What can hang from each mark:
kuli: lunuz
pevaki: dadiv kefi
lunuz: kuli tuvip
tuvip: dadiv kefi nudil
nudil: pevaki tuvip
kefi: kuli tuvip
dadiv: pevaki tuvip

Each row was made from one small tree. Brackets hold a mark, then the marks that hang from it, in alphabetical order. Every link used is in the known rows. Write each row's tree.
Known rows:
{lunuz kuli {tuvip kefi}}: [ 0.13  0.08  0.14 -0.08 -0.14  0.18 -0.25 -0.23  0.13  0.05 -0.02  0.15
  0.09  0.28 -0.07 -0.24  0.22 -0.09  0.09 -0.03 -0.09 -0.02  0.35]
{dadiv {tuvip {kefi kuli} nudil}}: [ 0.25 -0.07 -0.07 -0.21  0.05 -0.13 -0.21 -0.34  0.17 -0.17  0.41  0.27
  0.14  0.25 -0.19 -0.17  0.12 -0.19 -0.17 -0.12 -0.08  0.10  0.18]
{kefi kuli {tuvip {nudil {pevaki dadiv}}}}: [ 0.26  0.00 -0.39 -0.17  0.17  0.05 -0.27  0.06  0.31 -0.05  0.04  0.38
  0.00  0.10 -0.18 -0.36  0.25 -0.17 -0.06  0.09  0.17  0.10 -0.02]
{lunuz {tuvip nudil}}: [ 0.01 -0.05  0.01 -0.17  0.09  0.14 -0.06 -0.15  0.21  0.04 -0.08  0.08
  0.24  0.16  0.06 -0.10  0.16 -0.19  0.16 -0.10  0.05  0.16  0.05]
{pevaki {dadiv tuvip} kefi}: [-0.33  0.12  0.03 -0.09  0.28 -0.31  0.16 -0.26  0.35 -0.05  0.05  0.05
  0.08 -0.03  0.10 -0.18  0.02 -0.44 -0.28 -0.21  0.11  0.27 -0.05]
{nudil {pevaki dadiv} {tuvip {kefi kuli}}}: [ 0.12 -0.14 -0.11  0.01  0.17 -0.10 -0.55 -0.10  0.18 -0.23  0.11  0.30
  0.05 -0.10 -0.01 -0.21  0.08 -0.02 -0.50  0.13  0.19  0.03  0.22]
{lunuz kuli {tuvip dadiv nudil}}: [-0.01  0.07  0.03 -0.25 -0.10  0.29 -0.13 -0.20  0.18  0.18  0.02  0.01
 -0.04  0.21  0.16 -0.13  0.19 -0.12  0.37 -0.07 -0.07  0.23  0.23]
{kuli lunuz}: [ 0.25  0.04  0.03  0.20 -0.02 -0.07 -0.10 -0.25  0.01  0.04 -0.02  0.00
  0.14  0.20 -0.04  0.07 -0.15 -0.07 -0.15  0.13  0.09  0.11  0.19]
{tuvip {kefi kuli} nudil}: [ 0.37 -0.12 -0.12 -0.11 -0.03  0.18 -0.27 -0.17  0.19 -0.07  0.28  0.19
  0.14  0.20 -0.10 -0.12  0.17 -0.10 -0.12  0.03  0.04  0.09  0.23]
{pevaki {dadiv {tuvip nudil}} {kefi kuli}}: [-0.17  0.08 -0.22 -0.29  0.21 -0.15  0.11 -0.13  0.43 -0.13  0.17  0.13
  0.07  0.02 -0.02 -0.27  0.20 -0.52 -0.18 -0.18  0.04  0.29 -0.04]
{lunuz kuli {tuvip kefi nudil}}: [ 0.14 -0.05  0.02 -0.16 -0.08  0.38 -0.26 -0.21  0.16  0.10  0.02  0.13
  0.12  0.22 -0.11 -0.17  0.34 -0.08  0.19 -0.02 -0.04  0.06  0.31]
{kuli {lunuz {tuvip dadiv}}}: [ 0.20  0.11  0.10 -0.05 -0.05 -0.11 -0.17 -0.38  0.06 -0.02 -0.18  0.07
  0.00  0.23  0.17 -0.02 -0.13 -0.15  0.05  0.03  0.06  0.29  0.18]
{pevaki kefi}: [-0.02  0.15  0.13  0.00  0.08 -0.04  0.06 -0.20  0.15  0.00  0.07 -0.12
  0.19  0.15  0.17 -0.07 -0.08 -0.36 -0.20 -0.09  0.18  0.18  0.04]
{tuvip dadiv {nudil pevaki}}: [ 0.12 -0.06  0.12 -0.10  0.15  0.18 -0.36 -0.19  0.10  0.14  0.11  0.09
 -0.03  0.07  0.27  0.08 -0.08  0.10  0.03  0.00  0.23  0.40  0.09]
{kefi kuli {tuvip dadiv}}: [ 0.34  0.20 -0.21 -0.18 -0.08 -0.22 -0.11 -0.23  0.16 -0.12  0.22  0.25
 -0.14  0.31  0.10 -0.37 -0.07 -0.30 -0.02  0.06  0.00  0.04  0.08]
{kefi {kuli {lunuz {tuvip nudil}}}}: [ 0.35  0.05 -0.19 -0.15 -0.09  0.07 -0.17 -0.13  0.14 -0.12 -0.06  0.15
  0.15  0.29 -0.14 -0.15  0.15 -0.27  0.08  0.05 -0.05  0.14  0.18]
{pevaki dadiv {kefi kuli {tuvip nudil}}}: [ 0.07  0.11 -0.42 -0.24  0.18  0.00  0.07 -0.01  0.44 -0.11  0.01  0.16
  0.02  0.03 -0.04 -0.38  0.26 -0.53 -0.16  0.01  0.23  0.20 -0.11]
{tuvip dadiv {kefi kuli} {nudil pevaki}}: [ 0.42 -0.11  0.03 -0.22  0.03  0.20 -0.59 -0.22  0.14 -0.03  0.25  0.29
 -0.08  0.18  0.13 -0.07  0.06  0.09 -0.10  0.03  0.17  0.37  0.24]
{kefi tuvip}: [ 0.21  0.10 -0.11  0.02  0.06 -0.16 -0.02 -0.20  0.11 -0.02  0.08  0.16
  0.09  0.24 -0.04 -0.23 -0.04 -0.22 -0.11  0.04  0.15 -0.04  0.02]
{lunuz kuli}: [ 0.01  0.12  0.04  0.11 -0.13  0.13 -0.05 -0.09  0.07  0.19  0.18 -0.03
  0.07  0.20 -0.02 -0.10  0.06 -0.06  0.07  0.04 -0.10 -0.05  0.28]
{dadiv {pevaki kefi}}: [-0.21 -0.08  0.17 -0.04  0.03 -0.05 -0.03 -0.12  0.17 -0.04  0.02 -0.05
  0.04  0.15  0.10 -0.04 -0.08 -0.16 -0.17 -0.07  0.09  0.15  0.11]
{nudil {pevaki {dadiv tuvip}}}: [-0.18 -0.01  0.11  0.02  0.30 -0.23 -0.20 -0.12  0.19  0.05  0.00  0.29
  0.05 -0.03  0.01 -0.14  0.00 -0.02 -0.21 -0.11  0.10  0.22  0.06]
{tuvip {kefi kuli}}: [ 0.35  0.01  0.01  0.01 -0.09 -0.01 -0.24 -0.19  0.12 -0.12  0.26  0.21
  0.11  0.25 -0.05 -0.23  0.03 -0.12 -0.21  0.03 -0.02 -0.02  0.28]

Which tree is each row?
[ 0.19 -0.28 -0.01 -0.26 -0.11  0.15 -0.41 -0.23  0.20 -0.07  0.29  0.22
 -0.19  0.18  0.11 -0.07  0.05  0.09 -0.05  0.03 -0.01  0.24  0.28] | {tuvip {dadiv pevaki} {kefi kuli} nudil}
[ 0.22  0.04  0.06 -0.12  0.01 -0.32 -0.18 -0.37  0.12 -0.20  0.39  0.30
  0.10  0.29 -0.13 -0.25  0.01 -0.22 -0.26 -0.13 -0.15  0.01  0.24] | {dadiv {tuvip {kefi kuli}}}
[ 0.25 -0.20 -0.13 -0.09  0.16  0.23 -0.47 -0.01  0.28 -0.02  0.08  0.36
  0.07  0.01 -0.09 -0.17  0.26  0.05 -0.19  0.06  0.19  0.22  0.17] | {tuvip {kefi kuli} {nudil {pevaki dadiv}}}
[-0.12 -0.06  0.05  0.01  0.22 -0.30 -0.07 -0.32  0.28 -0.04  0.13  0.27
  0.04  0.00 -0.03 -0.16  0.04 -0.11 -0.30 -0.12  0.03  0.12  0.12] | {pevaki {dadiv {tuvip kefi}}}
[-0.11  0.16  0.00 -0.16  0.25 -0.22 -0.16 -0.08  0.29 -0.14  0.05  0.27
  0.05  0.05 -0.01 -0.28  0.08 -0.33 -0.29 -0.15  0.11  0.31  0.02] | {nudil {pevaki {dadiv tuvip} {kefi kuli}}}
[-0.07 -0.03  0.02 -0.11  0.06 -0.13 -0.04 -0.16  0.19 -0.11  0.00  0.06
  0.00  0.21  0.00 -0.17 -0.04 -0.24 -0.18 -0.01  0.15  0.09  0.04] | {dadiv {pevaki {kefi tuvip}}}
[ 0.42  0.07 -0.26 -0.28  0.06  0.03 -0.39 -0.14  0.16 -0.07  0.18  0.31
 -0.12  0.25  0.04 -0.28  0.05 -0.14  0.03  0.07  0.16  0.24  0.05] | {kefi kuli {tuvip dadiv {nudil pevaki}}}
[ 0.04  0.21 -0.33 -0.16  0.12 -0.16  0.09 -0.04  0.40 -0.15 -0.01  0.18
  0.00  0.07 -0.01 -0.45  0.16 -0.54 -0.22 -0.01  0.17  0.12 -0.07] | {pevaki dadiv {kefi kuli tuvip}}
[ 0.22  0.00  0.00 -0.14 -0.01  0.06 -0.19 -0.36  0.11  0.02 -0.15  0.05
  0.02  0.19  0.14  0.05 -0.02 -0.12  0.12  0.04  0.11  0.37  0.12] | {kuli {lunuz {tuvip dadiv nudil}}}
[ 0.26  0.27 -0.21 -0.17  0.01 -0.14  0.03 -0.15  0.21 -0.21  0.14  0.10
  0.09  0.30 -0.03 -0.39  0.05 -0.55 -0.19 -0.01  0.12  0.07  0.00] | {pevaki {kefi kuli tuvip}}
[ 0.13 -0.09  0.09 -0.01  0.03 -0.17 -0.35 -0.47  0.03 -0.16  0.29  0.02
 -0.01  0.01  0.30  0.01 -0.21 -0.08 -0.39  0.07  0.16  0.08  0.23] | {nudil {tuvip dadiv kefi}}
[-0.01  0.02  0.12 -0.18  0.29 -0.08 -0.17 -0.25  0.14 -0.05  0.18  0.10
  0.19  0.14 -0.02 -0.01  0.03 -0.22 -0.17 -0.20  0.16  0.34  0.00] | {dadiv {tuvip {nudil {pevaki kefi}}}}
[ 0.28 -0.04  0.03 -0.03  0.09  0.15 -0.35 -0.20  0.07  0.00 -0.25  0.14
  0.18  0.19 -0.09  0.04  0.07 -0.03  0.05  0.06  0.18  0.30  0.14] | {kuli {lunuz {tuvip {nudil pevaki}}}}
[ 0.04 -0.04 -0.02 -0.12 -0.01 -0.20 -0.15 -0.26  0.14 -0.02  0.08  0.18
 -0.22  0.21  0.14 -0.18 -0.15 -0.05 -0.05  0.05  0.07  0.10  0.07] | {kefi {tuvip {dadiv pevaki}}}
[ 0.27 -0.01  0.08 -0.12  0.07  0.11 -0.40 -0.29  0.07  0.01 -0.22  0.15
  0.02  0.20  0.11  0.06 -0.02  0.00  0.09  0.06  0.18  0.45  0.15] | {kuli {lunuz {tuvip dadiv {nudil pevaki}}}}
[ 0.38  0.05 -0.25 -0.15 -0.17 -0.23 -0.27 -0.25  0.09 -0.19  0.08  0.27
 -0.27  0.35 -0.07 -0.24 -0.12 -0.13 -0.08  0.18 -0.03  0.12  0.18] | {kefi {kuli lunuz} {tuvip {dadiv pevaki}}}
[ 0.52  0.05  0.02 -0.04 -0.16 -0.10 -0.37 -0.41  0.05 -0.13  0.19  0.18
 -0.11  0.27  0.10 -0.08 -0.14 -0.05 -0.20  0.12  0.02  0.23  0.34] | {tuvip dadiv {kefi {kuli lunuz}}}
[ 0.37 -0.11  0.01 -0.05  0.01  0.13 -0.30 -0.37  0.10 -0.06 -0.15  0.15
  0.18  0.23 -0.12  0.01  0.11 -0.08 -0.05  0.07  0.15  0.22  0.21] | {kuli {lunuz {tuvip kefi nudil}}}
[-0.05  0.20  0.13 -0.16 -0.17  0.11 -0.13 -0.23  0.14  0.14 -0.01  0.06
 -0.08  0.25  0.22 -0.21  0.07 -0.14  0.29 -0.06 -0.12  0.14  0.27] | {lunuz kuli {tuvip dadiv}}
[ 0.52  0.00 -0.05  0.07 -0.13 -0.05 -0.32 -0.28  0.06 -0.16  0.15  0.21
  0.09  0.28 -0.15 -0.12 -0.01 -0.10 -0.26  0.14  0.01  0.04  0.32] | {tuvip {kefi {kuli lunuz}}}
[ 0.55 -0.12 -0.17 -0.04 -0.07  0.15 -0.34 -0.25  0.12 -0.10  0.18  0.17
  0.12  0.23 -0.20 -0.01  0.12 -0.06 -0.17  0.14  0.07  0.15  0.27] | {tuvip {kefi {kuli lunuz}} nudil}
[ 0.36  0.01  0.11  0.02 -0.04 -0.03 -0.28 -0.38  0.05 -0.09 -0.18  0.16
  0.14  0.25 -0.08 -0.06  0.01 -0.10 -0.12  0.07  0.09  0.13  0.25] | {kuli {lunuz {tuvip kefi}}}
[ 0.12 -0.09 -0.25 -0.03  0.28  0.07 -0.23 -0.04  0.27  0.07 -0.07  0.28
  0.04  0.01 -0.09 -0.18  0.15 -0.06 -0.10  0.08  0.32  0.17 -0.06] | {kefi {tuvip {nudil {pevaki dadiv}}}}
[ 0.21 -0.08  0.08 -0.15 -0.01  0.43 -0.50 -0.13  0.12  0.09 -0.06  0.24
  0.11  0.23 -0.14 -0.14  0.35  0.06  0.14  0.00  0.06  0.15  0.31] | {lunuz kuli {tuvip kefi {nudil pevaki}}}
[ 0.08  0.00  0.14 -0.18  0.20  0.19 -0.28 -0.21  0.15  0.08  0.06 -0.02
 -0.01  0.06  0.33  0.08 -0.08 -0.10 -0.05 -0.06  0.34  0.54  0.02] | {tuvip dadiv {nudil {pevaki kefi}}}
[ 0.19  0.16  0.04 -0.04  0.21 -0.06 -0.23 -0.14  0.10 -0.05 -0.05  0.15
  0.11  0.19  0.02 -0.19 -0.03 -0.25 -0.26 -0.01  0.34  0.23 -0.02] | {nudil {pevaki {kefi tuvip}}}
[ 0.00  0.11 -0.07 -0.04  0.32 -0.08 -0.16 -0.06  0.28 -0.02 -0.17  0.21
  0.03  0.00  0.06 -0.25  0.07 -0.25 -0.29  0.01  0.38  0.27 -0.09] | {nudil {pevaki dadiv {kefi tuvip}}}
